Each row was made from one walk, in order. Every step used is in the known rows, and no mark comes twice. Write each row's walk.
In the rows, zero is written as 128.
Known rows:
degad > dorev > bupus > musonu > givi: [116 117 169 171 132 123 126 117  78  94 109 116 100 115 135 106 131 107
 136 144 107 154 141 203 129 129  82 118 103 128  33 127  85 118 123 111
 135 136 111 194 130]
bupus > dorev > degad > kote > givi: [140  89 152  41 104 152 173 133 125  99 140 160 146 147 130 159 155 174
 184 166  96  94  79 108 133 156  84  65 126 147 111 118 147 113 153 123
 105 105 142  74 118]
zudab > bupus > musonu > givi > kote: [ 87 123 164 177 139 136 143 127 102  99  85 126 163  91 125 120 143 120
 110 123 140 142 107 187 131 154 191 134 123 117  55 126 138 182 103 115
 144 120 134 170 126]
givi > musonu > bupus: [136 135 115 182 133 149 129 113 104 144 138 111 127 128 132 105 105 133
 107 121 135 134 122  72 137 143 141 129 127 141 146 126 151 150  95 111
 135 159 141 144 152]
zudab > bupus > dorev: [ 99  80 147  84 133 127 117 120 155  66 144 125 135 120 165 154 166 141
 118 133 148 107  90 117 150 135 137 102 143 106 149 129 134 135 108 129
 140 100 125  56 133]
musonu > bupus > dorev: [140  74 138 131 133 114 109 126 110  73 164 114 132 147 159 134 146 146
 122 139 145 103 117  87 165 119 107 105 112 128 163 127 159 131 107 128
 127 112 136  68 148]
memaf > givi > kote: [ 78 137 131 168 135 153 103 136 139 138 105 137 167 115 117 127 130 124
  69 128 152 136 129 174 108 125 185 159 132  96 183 122 155 160 121 121
 125 133 119 140 120]
zudab > bupus > musonu: [134  99 143 117 127 115  95 109 115  74 134 132 137 113 144 125 151 138
 117 131 116 104  94 121 151 139 145 144 112 116  59 125 124 134 108 113
 198 124 119 181 120]
memaf > givi > dorev > bupus: [110 160 112  87 145 154 129 137 124 153 133 135 120 137 145 136 115 121
 100 131 107 168 152 183 100 108  62 141 131  97 183 146  72 126 126 151
 122 113 112 143 104]
degad > kote > givi > tumu: [164 154 125  76 104 166 175 105 117 136 140 157 154 121 118 106 108 152
 171 142  90  41 104 126 131 151  33  90 144 111 128 117 123  92 141 107
 104  72 135 113 145]
bupus > dorev > givi > kote > degad: [ 96 114 121 105 114 124 159 148 135 145 138 122 144 127 121 109 145 108
 158 125 178  68 140 129 148 123 193 111 132 127 126 117 139 196 130 145
 119 142 166  95 150]
fubup > sisut: [121 135 129 142 157 133  92 108 133 133 150 145 101 125 134 129 121 110
  97  97 115 143 126 138 144 152 116 113 114 115 128 128 109 133 110 129
 142 138  60 146 151]
sisut > fubup: [117 164 139 113 105  94  77 114 123 141 122 140 112 137 137 207  90 148
 139 134 116 152 138 129 144 133  94 108 123 113 140 144 124 126 106 144
 123 146 106 149 116]
degad > dorev > givi > sisut > fubup: [105 187 123 132 135 130 112 143 118 141 130 139 116 128 142 181  98 129
 169 105 122 132 135  74  98 129 143 140 132 113 134 156 104  83 137 155
 121 116 114 153  96]
tumu > givi > dorev > degad: [ 69 154 105  91 140 136 131 146 122 143 123 136 139 167 147 178 165 149
 175 113 110 205 101  97 108 101  66 123 133 142 138 153 201 141 133 160
 157 103 133 129  96]
dorev > givi: [ 55 144 108 101 126 158 146 134 120 142 146 144 120 136 138 107 121  99
 169 129 112  38 128  83 138 111 118 109 129 110 137 135  83 120 135 136
 154 144 124 142 113]
tumu > givi > dorev > degad > kote: [ 71 143 108  42 133 147 125 137 137 141 109 141 178 183 134 167 151 143
 143 126  94 171  86  88  89 122  59  99 132 134 147 139 191 110 154 148
 131 102 123 109  98]
memaf > givi > kote > degad > dorev: [124 142 131 207 110 137 108 128 165 155 116 120 144 100 101 116 117 102
  84 139 171 117 141 174  84 105 150 182 122 107 159 106 155 156 141 114
 106 152 134 137 138]
dorev > bupus > musonu > givi > memaf: [106 144 144 117 129 121 147  76  77  99  91 130  85 122 135  90 121 131
 135 119  95 112 144 196 136 126 101 149 127 168  64 131 112  68 126 102
 134 181 118 178 167]
tumu > givi: [ 87 135 126 133 115 106  79 129 125 149 103 124 139 178 132 124 118 132
 201 116 122 176 140 128 141 103 113 110 121 110 126 130 124 127 123 129
 161 132 104 135 134]
tumu > givi > sisut: [121 137 117 119 145 127 104 160 116 149 110 125 134 161 132 113 120 138
 183  86 129 211 138  92 114 121 181 133 123 129 123 141 139  79 131 145
 146 104 109 134 121]
bupus > zudab > givi > kote > degad: [179 117 125 159 109  72 127 137 177 161 116 109 140 105  91 124 129 109
  86 126 174 133 156 156 156 127 209 156 132 121 127 108 140 186 130 132
 107 135 152 112 138]
memaf > givi > sisut > fubup: [107 168 140 105 133 110  64 133 135 146 114 127 121 133 140 193 103 150
 107 117 129 203 143 112 109 125 136 151 123 105 164 150 150  76 122 149
 114 124 106 147 106]
memaf > givi: [ 72 132 138 123 122 141  73 117 155 140 123 124 128 134 131 126 124 122
  67 146 129 142 136 153 120  95  95 151 117  91 189 121 149 101 126 115
 135 146 106 139 123]
musonu > givi > kote > degad > dorev > bupus: [141 132 127 185 120 140 160 135 128 157 110 120 124 102 119 122 107  91
 130 136 144 145 156 218 110 141 122 123 126 116 126 123  58 154 132 128
  95 149 131 151 130]
musonu > givi > memaf: [ 81 168 146 123 119 136 156  79 113 129  84 128  95 115 124  99 106 124
 121 118 106 107 136 176 128 113  87 145 138 159 113 128 148  67 121 102
 106 189 124 137 166]
degad > dorev > bupus > musonu: [171 104 127 156 130 123 101 121  81  82 146 141 104 128 140 115 131 127
 136 135 109 115 137 165 126 136 119 140 110 135  65 127  71 120 133 116
 170 132 101 203 121]
bupus > dorev: [117  87 141  87 127 115 114 130 119  73 151 132 112 148 156 137 152 148
 129 136 146 114 121 128 153 121 125  90 132 132 144 125 153 128 120 131
 121 111 118  63 139]
givi > dorev > bupus > musonu: [165 127 122  92 141 120 123 130  68  94 146 143 106 140 146 116 133 141
 139 125  98 137 141 158 133 130 101 137 112 140  62 142  88 139 121 142
 173 110 113 194 116]
zudab > givi > kote > degad: [162 121 120 133  96  81 143 134 145 163 111 118 143 115 103 133 123  98
  87 124 169 142 138 150 148 126 199 142 126 105 126 109 151 182 129 133
  94 147 158 130 131]
zudab > givi: [159 120 125 115 107  71 118 118 131 124 116 131 115 129 131 149 124 102
  74 128 119 149 120 114 145 111 137 137 129  84 139 123 117 109 132 123
 101 123 117 138  99]
kote > degad > dorev > bupus > musonu > givi: [129 116 167 161 117 111 129 118  92 115 108 104  99 116 127  99 131 101
 137 147 122 152 151 206 136 127  84 119  96 133  28 121  96 130 126 115
 130 147 128 190 142]
kote > degad: [147 125 125 100  90 110 121 127 148 169 138 116 113 126 111 117 112 113
 123 142 148 124 147 139 156 115 111 120 113 133 130 110 148 150 119 136
 122 168 143 129 153]
tumu > givi > kote > degad > dorev: [130 143 123 212 105 121 111 135 149 162 106 119 150 121 103 116 114 107
 153 122 169 134 143 160  96 109 159 162 125 118 127 110 142 169 138 122
 119 144 134 134 143]
givi > kote > degad: [139 126 119 134 102 118 139 141 141 170 121 126 144 115 102 120 120 115
 117 126 171 125 144 159 143 134 181 129 124 133 129 110 157 193 118 136
 115 159 153 131 148]
musonu > bupus > dorev > degad > kote: [ 99  67 117  62 134 140 125 129 134  89 145 128 172 170 149 172 172 145
 104 151 113 122  73  65 128 145  81  74 122 144 171 128 203  98 144 128
 115 112 138  73 117]
zudab > bupus > dorev > givi > sisut: [ 82 118 117  75 166 161 164 160 128 100 151 131 131 128 161 115 157 119
 161  97 141  90 102  50 117 133 197 121 143 115 135 144 108  82 138 151
 142  81 135  90 110]
bupus > zudab > givi > sisut > fubup: [182 157 138 130 136  60  77 137 151 132 118 124 110 121 128 202 108 147
 111 104 125 198 151  94 136 135 171 150 136 115 133 150 119  82 128 154
 106  99 111 130  95]
dorev > degad: [ 88 112 108 102 125 142 136 136 131 131 143 140 120 137 141 178 165 140
 119 138 119 155  92  98 137 137  94 100 131 153 153 136 188 119 127 136
 149 143 127 138 101]
bupus > zudab > givi: [187 113 133 157 130  58  93 120 178 119 125 116 111 114 110 138 129 116
  73 129 126 136 148 122 157 113 152 155 138 108 140 123 104 114 136 120
 120 106 114 108 109]
memaf > givi > dorev: [ 84 187 130  95 138 151 103 130 141 147 127 132 132 132 133 129 121 131
  76 129 117 153 135 144  85  74  60 174 126  99 182 137 165 131 125 146
 124 107 121 130 110]
zudab > givi > kote > degad > dorev: [167 139 120 203 100 106 129 129 152 146 114 123 137  98 103 130 115  92
  90 129 168 121 132 152 100 113 169 174 128 104 140 107 137 162 146 116
  87 141 141 136 127]

Which walk is each row?
[ 81 154 109 148 109 153 148 132 143 155 147 129 116 119 122  97 118  80
 171 134 137  27 134  95 110  94 108 137 123 111 131 121  90 129 151 129
 136 152 138 145 127]  kote > degad > dorev > givi
[194 110 117 152 115  71 134 140 171 165 118 109 135 105  96 127 129 105
  94 126 169 145 167 178 155 137 207 142 136 117 130 114  97 187 133 136
 104 136 151 118 132]  dorev > bupus > zudab > givi > kote > degad
[171 128 129 219 155 127  96 118 167 137 147 100 119 108 103  92 116 151
 110 123 141 115 160  93 151 138 155 152 142 169 147 127 131 152 104 113
 161 137 129 108 160]  givi > musonu > bupus > zudab
[ 76  71 123  29 135 146 129 127 161  82 131 136 175 154 152 183 183 143
 101 148 119 123  56  87 119 155  99  74 141 130 159 128 186 102 145 129
 126 105 128  66 106]  zudab > bupus > dorev > degad > kote
[177 143 118 143 162 129 114 145 167 139 146 127 108 109 114 119 114 143
 130 125 115 132 181 173 133 127  98 138 148 152 151 144  59 139 125 151
 150 100 111 108 119]  givi > dorev > bupus > zudab
[165  93 125 110 131 112 108 123  74  88 146 138 105 140 141 116 134 134
 138 135 103 128 140 162 156 144 126 116 108 139  65 132  74 128 123 125
 178 134 104 200 123]  dorev > bupus > musonu
[182 101 126 146 118 105 107 120  90 100 147 129 101 127 131 108 131 121
 139 140 124 117 146 169 134 132 120 143 104 140  57 120  81 134 138 119
 163 144 118 200 133]  kote > degad > dorev > bupus > musonu
[138 126 111 178 124 142 120 135 147 159 123 126 132 112 118 125 112  98
  99 140 148 141 159 208  96 129 136 148 128 101 168 121  67 147 143 124
 107 151 126 151 124]  memaf > givi > kote > degad > dorev > bupus
[168 122 107 152 111 132 136 132 138 158 137 128 104 118 125 126 105 100
 133 143 132 125 155 181 115 132  96 124 123 120 145 122  51 127 138 129
 113 154 120 150 128]  kote > degad > dorev > bupus
[154 126 109 164 128 148 128 132 124 133 137 140 107 121 138 134 102 107
 130 138 115 126 144 174 107 139  94 123 133 115 155 132  40 110 136 123
 121 140 101 155 112]  degad > dorev > bupus
[152 149 140 154 163 131 127 139 165 140 130 114 105 104 112 114 117 134
 133 128 112 148 182 196 132 125  82 131 141 149 125 145  59 140 120 148
 138  97 115 111 122]  musonu > givi > dorev > bupus > zudab
[ 91 140 108  34 135 161 143 136 137 132 126 145 166 156 131 169 150 139
 102 137  92 144  81  88  86 130  59  99 133 145 161 135 194 108 150 145
 116 109 127 112  95]  givi > dorev > degad > kote
[ 98 188 120 102 129 126 111 139 112 155 110 131 140 166 135 130 114 139
 187 102 112 184 138 126 104  82  73 140 128 115 127 144 146 149 120 158
 147  93 118 128 118]  tumu > givi > dorev
[162 123 156  65  89 157 161 127 125 135 125 164 145 135 108 126 102 157
 173 162  85  73 104 129 127 152  87  86 120 127 106 109  98 114 145 113
 102 121 127 112 127]  degad > kote > givi
[139 119 150 119 161 135 146 154  76 111 115 115 100 124 137 100 131 122
 134 108 115 198 140 150 122 149 160 125 108 147  52 140 110  77 125 137
 131 105 120 178 120]  dorev > bupus > musonu > givi > sisut
[110 137 126 113 151 154  96 153 139 140 127 120 126 127 132 115 126 131
  81 112 136 183 134 111  96 114 165 168 120 115 178 134 161  59 133 133
 124 112 113 138 112]  memaf > givi > sisut
[108 107 117 137 117 124 157 144 126 145 147 112 158 128 123 108 140 106
 150 127 180  62 136 105 157 121 183 122 116 124 135 116 140 193 123 141
 122 140 177  99 155]  musonu > bupus > dorev > givi > kote > degad
[165 119 131  58 130 171 178 163 118 135 134 154 144 133 120 139 134 165
 167 125 101 148  89  77 104 164 155 107 127 158 114 129 153  67 155 139
 106  94 138 114 105]  dorev > degad > kote > givi > sisut
[202 124 122 141 156  90 119 155 157 126 129 116 110 111 116 124 131 125
  82  99 133 178 144  86 128 129 209 168 139 127 136 133 125  68 143 138
 114  84 117 114 101]  bupus > zudab > givi > sisut
[102 151 107 210 140 171 145 115 108 144 148 115 128 123 134  87 109 107
 137 120 134  72 119  48 110 127 143 144 133 129 145 133 119 143 118 109
 141 156 142 148 142]  degad > dorev > givi > musonu > bupus
[153 161 137  95  96 147 174  86 110 128 115 163  97 114 115 107 101 163
 177 130  92  52 124 150 135 129 106 152 144 167 110 121 120  79 135 103
 116 177 133 127 163]  kote > givi > memaf
[ 76 133 134  46 139 147 142 130 111 107 114 131 160 154 132 155 166 137
 108 140  86 157  80 112  95 132  53 101 118 152  90 137 203 110 148 135
 126 103 132 140 101]  bupus > musonu > givi > dorev > degad > kote
[128  89 136 135 141 125 124 117 105  79 154 111 118 146 156 117 144 151
 122 125 159 125 118  81 148 136 150 102 136 144 148 128 170 150 103 119
 123 124 137  71 164]  givi > musonu > bupus > dorev
[194 126 145 215 143 137 119 119 163 138 152 112 116 100  96  90 113 168
 148 134 133  98 155 102 155 144 151 144 139 172 123 124 112 157 109 108
 155 130 140 104 159]  kote > givi > musonu > bupus > zudab
[ 92  80 117 118 147 138 139 130 110  86 159 118 123 151 163 167 191 158
 121 132 148 159  83  61 145 145 126  94 141 168 153 140 222 145 116 130
 138 127 149  82 131]  givi > musonu > bupus > dorev > degad
[ 76 159 120 137 127 135 108 118 113 158  94 122 111 165 127  98 117 144
 180  99 143 202 139 119 116 131 180 107 158 138 109 130 144 160 116 119
 151 155 105 136 155]  tumu > givi > musonu
[172 155 123  49 124 164 182 142 106 149 132 161 129 137 129 137  98 143
 170 141  78 121 134 170 107 143  57  98 130 120 124 139  42 130 139 151
 103  99 126 127 105]  degad > kote > givi > dorev > bupus
[129 149 141 215 107 133 142 133 144 152 103 114 136  90 100 111 113  93
 111 136 167 124 137 183  95 117 140 152 122 125 116 108 146 168 132 117
  94 149 143 139 143]  musonu > givi > kote > degad > dorev
[ 49 170 107 114 136 175 163 122 107 154 131 137  97 128 132  84 123 114
 155 108 135  86 128  83 111 138 186 103 166 139 115 136 111 154 127 122
 143 164 123 143 139]  dorev > givi > musonu
[210 117 114 135 162  96 129 157 151 132 132 118 107 115 122 126 127 119
  92 100 129 191 151 105 127 141 205 158 140 123 139 139  79  66 145 142
 112  82 114 118  97]  dorev > bupus > zudab > givi > sisut
[ 99 126 162 181 134 131 139 134  83 103  91 129 146 102 117 109 135 123
 118 123 139 145 127 191 134 148 183 126 118 133  52 122 151 176 110 117
 135 128 130 175 132]  bupus > musonu > givi > kote
[ 72 102 120 112 140 140 144 133 108  94 172 125 134 148 161 111 150 112
 172 135 133  25 119  51 157 106 114  99 118 114 150 135 103 126 126 134
 146 116 147  89 133]  musonu > bupus > dorev > givi
[159 129 117 180 128 110 130 106 110 137 128 107 124 129 134 116 111 114
  80 120 133 153 117  62 141 134 159 143 129 116 144 126 145 141 106 108
 115 146 142 143 137]  zudab > givi > musonu > bupus
[157 180 144  49 112 166 177 138 118 140 130 163 146 130 115 130 101 159
 162 141  83 101 108 127  90 119  52 121 126 127 113 128 125 138 139 146
  99  87 139 108 112]  degad > kote > givi > dorev
[185 107 131 215 146 113  80 124 176 131 156 104 133 110 107 109 116 145
 112 135 127  94 161 103 168 123 110 150 116 151 158 127 121 130 108 117
 166 124 129 108 142]  musonu > bupus > zudab
[ 71  72 124  75 140 134 134 130 153  72 149 131 139 134 169 196 202 150
 122 138 141 146  63  91 145 143 118  90 145 136 154 140 192 130 120 136
 152 110 142  73 108]  zudab > bupus > dorev > degad
[154  82 151  69 107 151 167 130 120 100 149 150 161 151 132 159 150 175
 178 169  95  85  75  82 140 156  77  80 114 146 120 118 153 116 144 120
 109 106 156  80 122]  musonu > bupus > dorev > degad > kote > givi
[181 139 117 164 127  75 113  76 154 117 115 118 109 111 113 112 117 129
  79 112 112  84 145 110 151 105 138 201 145 145 154 125 132  60 135 100
 122 160 130 115 153]  musonu > bupus > zudab > givi > memaf
[149  87 151 105 129 138 146 117 106  82 150 125 137 151 145 116 143 169
 147 141 139 100 102  79 141 151 137  91 132 145 129 118 155 144 120 113
 103 114 147  55 164]  degad > kote > givi > musonu > bupus > dorev
[207 102 129 193 133  56  91 117 171 123 134 104 129 114 114 135 125 115
  69 134 126 127 146  91 167 111 140 171 121 106 151 120 107 112 127 114
 125 110 130 113 113]  musonu > bupus > zudab > givi
[116 129 121 143 103 102 117 142 140 179  99 115 159 146 104 115 121 119
 170 115 171 160 149 160 145 119 186 124 123 122 116 113 153 194 122 138
 133 153 149 129 155]  tumu > givi > kote > degad
[ 82 180 100 131 109 149 163  86 133 143 123 139  99 115 121  82 115 101
 161 114 119   4 137 114 102  90 118 180 145 151 138 124 115  77 157 109
 128 196 139 139 160]  kote > degad > dorev > givi > memaf
[ 80 139 153 179 131 148 154 140 110 135  85 132 149 102 114 123 122 113
 112 122 144 149 129 194 124 147 169 112 132 121 108 126 141 175 107 124
 104 133 130 142 128]  musonu > givi > kote
